Every row comes from one small tree of marks. The marks that hang from a mark follow it in brackets, in alphabetical order. Every link used is in the known rows. Which tree was each row made from?
Known rows:
D[A E[S] J T[C]]: 4.12  -3.41  1.29  -2.78  1.80  -0.58  2.39  -4.53  -0.99  0.67  -0.69  -3.79  -1.80  2.37  3.49  -1.20  3.18  -4.77  2.43  -5.09
A[C D]: 0.61  -1.48  -0.72  -1.01  0.08  0.58  -1.36  2.16  -1.24  1.74  0.78  1.32  1.36  0.68  -0.44  -0.10  -0.29  2.91  -0.12  -2.55
D[A]: 3.71  -0.24  1.34  -2.73  0.77  -0.80  3.35  -2.10  -0.43  2.27  -1.27  0.18  2.21  2.02  1.30  3.60  2.01  -1.65  0.04  -1.93
A[C[H J] D[E[S] T]]: -1.84  -2.98  0.29  0.23  1.64  -0.19  -2.90  0.62  -0.23  -0.71  0.89  0.97  -3.03  1.51  0.72  -3.59  -2.84  0.63  -0.51  -5.78
A[C[H[W]] D]: 0.13  -2.44  -1.68  -0.85  1.13  1.02  -2.55  1.92  0.72  0.35  1.42  0.06  1.31  0.47  -0.62  -0.10  -1.89  1.76  -0.67  -1.83
D[A[C[H[S]]] E J T]: 5.44  -4.27  -0.47  -4.06  2.05  -1.71  3.17  -4.26  -1.76  0.96  -2.03  -3.90  -0.86  1.45  1.35  -0.28  1.96  -3.08  1.76  -4.34
C[H]: 0.59  -2.57  0.65  -1.45  1.39  0.02  0.07  -1.96  2.64  -0.02  0.49  0.64  1.97  1.80  -0.49  2.32  0.29  -1.20  0.21  -1.92
E[C[H] D]: -1.72  0.62  -0.36  -1.16  3.95  -3.45  -2.01  -2.10  4.54  0.79  -1.00  -0.09  1.11  1.03  -0.39  2.60  2.47  -0.27  1.26  -0.55
T[C[H[S W] J]]: 0.01  -3.33  -2.71  -0.04  1.88  0.62  -4.12  -3.11  1.59  -2.62  -0.33  -0.87  1.24  3.40  0.08  0.27  -1.03  -2.74  -0.40  -2.72
E[C D[A J] S]: -1.75  3.18  1.83  -1.33  6.71  -3.74  1.37  0.44  0.65  2.32  -0.36  -2.48  1.15  1.64  4.04  2.53  3.00  -0.02  3.13  -2.53
E[C S]: -1.50  -0.08  3.21  -1.22  3.83  -0.88  1.95  -0.49  0.07  1.96  -0.41  -1.27  0.39  2.01  1.22  -0.46  -1.63  -0.59  2.29  -4.69
C[H[S W] J]: -0.31  -0.80  -1.36  0.75  2.16  1.32  -1.94  -1.60  1.85  -2.23  -0.54  -0.55  3.01  2.68  2.41  0.07  -3.17  -1.23  -1.15  -3.47
C[H[W] J]: -0.37  -0.32  -0.41  1.46  2.06  0.95  -2.58  -1.86  1.57  -1.26  0.66  0.81  0.83  1.97  2.52  1.39  -2.49  -2.65  -1.88  -3.33
T[C]: 1.66  -3.32  -1.23  -1.33  -0.54  0.48  -2.02  -3.24  0.57  0.20  -0.27  0.33  1.11  2.50  -1.05  1.09  1.96  -2.48  0.50  -2.11
C[H[S] J]: -1.11  -1.25  -0.14  0.15  3.40  -0.38  -1.21  -1.42  1.23  -2.06  -0.53  0.74  2.26  3.41  1.36  1.05  -1.67  0.13  -0.25  -3.84
G[W]: 1.58  -1.34  -0.25  -2.00  -3.10  0.35  0.17  -4.02  1.67  0.17  -0.91  -0.07  2.57  1.53  1.08  1.33  -1.57  -3.54  -2.50  -2.36
A[C[H[W]] D[E[S] J T]]: 0.58  -3.41  -0.75  -0.76  1.49  1.49  -1.74  0.91  0.23  0.00  1.74  -2.33  -0.69  0.13  1.83  -3.36  -1.49  0.38  0.80  -4.28
E[D S]: -2.87  2.01  0.79  0.23  -0.65  -0.03  -0.81  0.78  2.24  1.51  0.03  1.40  2.85  1.42  2.99  -0.44  1.42  -0.38  0.85  -2.79
E[C[H[S W]] D[T]]: -0.13  0.17  -1.10  -1.26  1.72  -1.56  -1.51  -4.45  6.13  -0.59  -2.49  -2.08  3.22  1.93  1.11  -0.76  1.36  -0.96  1.49  -0.90
E[C[H[S W] J] D[T]]: -1.36  1.40  -0.99  0.37  3.10  -2.04  -2.86  -4.24  4.96  -1.33  -2.36  -1.08  1.90  2.58  2.47  -0.68  0.48  -0.98  0.65  -2.14

Which tree is each row?
1.29  0.52  -1.37  -0.54  -0.53  -1.32  -2.18  -4.66  3.73  -0.40  -1.57  0.44  1.69  2.77  2.58  1.28  3.63  -3.22  -0.39  -0.89 => E[D[A T[C[H[W] J]]]]
1.73  1.04  -0.76  -2.19  5.22  -2.91  0.49  -4.02  4.36  -0.16  -2.06  -4.22  3.28  2.19  3.18  1.87  3.48  -0.92  2.55  -0.45 => E[C[H[S W]] D[A J T]]
-1.16  -0.06  1.88  0.09  2.09  0.66  -1.03  1.89  1.23  1.15  1.12  0.46  -0.80  0.29  2.03  -1.83  -0.59  1.81  0.37  -4.47 => A[D[E[C[J] S]]]
1.59  -1.97  0.00  -1.01  -1.34  1.05  -0.74  -0.28  -0.30  1.14  0.14  1.13  1.41  1.59  0.38  -1.85  0.13  2.21  0.24  -3.08 => A[C D[T]]
-0.79  -1.73  0.37  0.48  -0.22  0.58  -2.18  0.76  -1.74  0.54  0.23  1.37  -2.44  1.22  1.61  -4.34  -2.30  0.86  -0.57  -6.27 => A[C[J] D[E[S] T]]
-0.15  -0.47  2.64  0.11  0.65  1.16  -0.42  -0.55  2.21  0.55  0.47  0.26  -0.73  1.21  2.87  -3.56  -0.13  1.09  0.72  -4.98 => A[D[E[C[J] S] T]]
0.75  -1.94  -1.73  -0.63  3.13  0.95  -2.18  2.52  -0.51  0.43  2.42  -1.39  1.83  0.25  1.14  0.90  -0.41  2.36  0.44  -1.86 => A[C[H[W]] D[J]]
-4.79  3.53  1.57  1.22  4.61  -2.90  -1.97  0.24  1.28  1.12  -0.64  0.62  -0.29  2.02  3.33  -0.06  -0.04  -0.17  1.25  -4.17 => E[C[J] D S]
0.63  -1.46  1.05  0.36  0.27  1.56  -2.25  -1.81  3.18  -1.20  1.33  1.29  1.52  2.91  2.17  -0.88  1.82  1.29  0.30  -2.52 => A[D[T[C[H J]]]]
1.29  0.91  -1.37  -0.80  -0.65  -1.70  -1.20  -3.53  2.09  0.66  -2.02  0.75  1.60  2.07  2.27  1.03  2.23  -2.41  -0.73  -1.45 => E[D[A[C[H[W] J]] T]]
0.76  -0.73  -2.29  -0.55  -2.52  0.46  -2.84  -4.39  5.05  -0.87  -1.67  0.01  3.82  2.38  1.50  -1.06  3.07  -1.93  0.43  -0.79 => E[D[T[C[H[S W]]]]]
2.80  -2.34  -0.13  -3.46  2.33  -2.29  2.18  -1.62  -1.62  1.79  -1.32  -0.25  0.46  2.01  -1.07  3.67  0.22  -1.83  -0.06  -2.12 => D[A[C[H]]]
0.35  -2.62  -0.07  -1.52  2.58  -1.39  -0.59  -2.35  0.99  0.51  -1.74  -0.91  -1.86  0.47  -0.91  -0.83  -1.32  -1.97  0.22  -4.72 => D[E[C[H[S] J]]]
3.82  -3.50  0.61  -3.06  2.22  -0.80  2.97  -3.06  -1.94  1.23  -0.85  -4.30  -2.02  1.19  2.94  -1.49  0.07  -4.48  1.60  -5.42 => D[A[C[H[W]]] E[S] J T]
-1.86  1.60  1.51  0.25  -2.05  0.43  -0.23  -1.65  3.23  0.94  -0.61  1.19  2.90  2.33  3.84  -2.23  1.86  -1.07  1.21  -3.27 => E[D[T] S]
0.19  -2.45  2.08  -0.47  0.73  0.16  0.06  -4.63  2.13  -0.05  -1.46  -1.62  -2.98  1.50  1.89  -4.59  -2.61  -4.39  0.57  -6.54 => D[E[C[H[W] J] S] T]
-0.41  -2.76  -0.82  -1.27  2.00  -0.19  -2.06  2.01  0.24  0.48  1.45  0.95  0.79  0.99  -1.32  0.63  -0.87  2.71  -0.04  -2.11 => A[C[H] D]
2.73  -1.66  0.28  -1.82  3.16  -0.78  1.07  -1.62  -1.07  2.53  -0.22  -2.76  -0.87  -0.86  1.31  0.68  2.13  -1.57  1.99  -4.13 => D[E[C] J]
-1.25  2.05  0.13  -1.07  2.96  -2.10  0.65  1.55  -1.10  2.21  0.13  -0.85  2.02  1.51  3.92  1.90  2.58  -0.32  1.76  -2.73 => E[D[A[C] J] S]
1.10  -2.36  0.58  -0.09  0.77  2.59  -1.71  -0.52  2.64  -0.69  2.22  -2.02  0.51  1.00  3.62  -3.00  1.48  0.00  1.39  -3.67 => A[D[E[S] J T[C[H[W]]]]]
-1.67  -1.52  -0.69  0.38  3.33  -0.73  -3.39  2.21  -0.92  -0.26  1.59  1.92  -0.53  1.59  0.00  0.71  -1.78  2.65  -0.89  -3.37 => A[C[H J] D]
1.77  2.45  -0.63  -1.20  1.61  -1.77  0.49  -0.84  1.06  2.13  -0.37  -0.04  3.59  1.00  3.62  4.21  5.69  -0.28  0.98  -0.42 => E[D[A J]]
2.75  2.02  0.12  -1.19  0.20  -1.33  1.07  -3.27  2.00  1.52  -1.05  -0.22  3.59  1.90  4.47  2.44  6.11  -1.04  1.33  -0.92 => E[D[A J T]]
-1.54  0.98  0.34  -0.04  0.70  -0.97  -1.49  -2.67  3.18  -0.58  -0.73  -0.20  1.04  3.45  4.01  -0.72  1.46  -3.26  0.51  -2.81 => E[D[A T[C[H[W] J]]] S]
-0.10  -1.61  -0.83  0.80  1.04  0.95  -3.31  -0.34  0.49  -0.99  0.93  0.85  0.02  2.00  1.59  -1.76  -2.36  1.00  -1.16  -3.58 => A[C[H[W] J] D[T]]
-2.27  2.50  0.72  0.47  1.39  -0.09  -0.43  1.42  1.10  1.59  1.07  0.00  3.37  1.21  4.72  0.56  2.90  0.19  1.94  -2.77 => E[D[J] S]
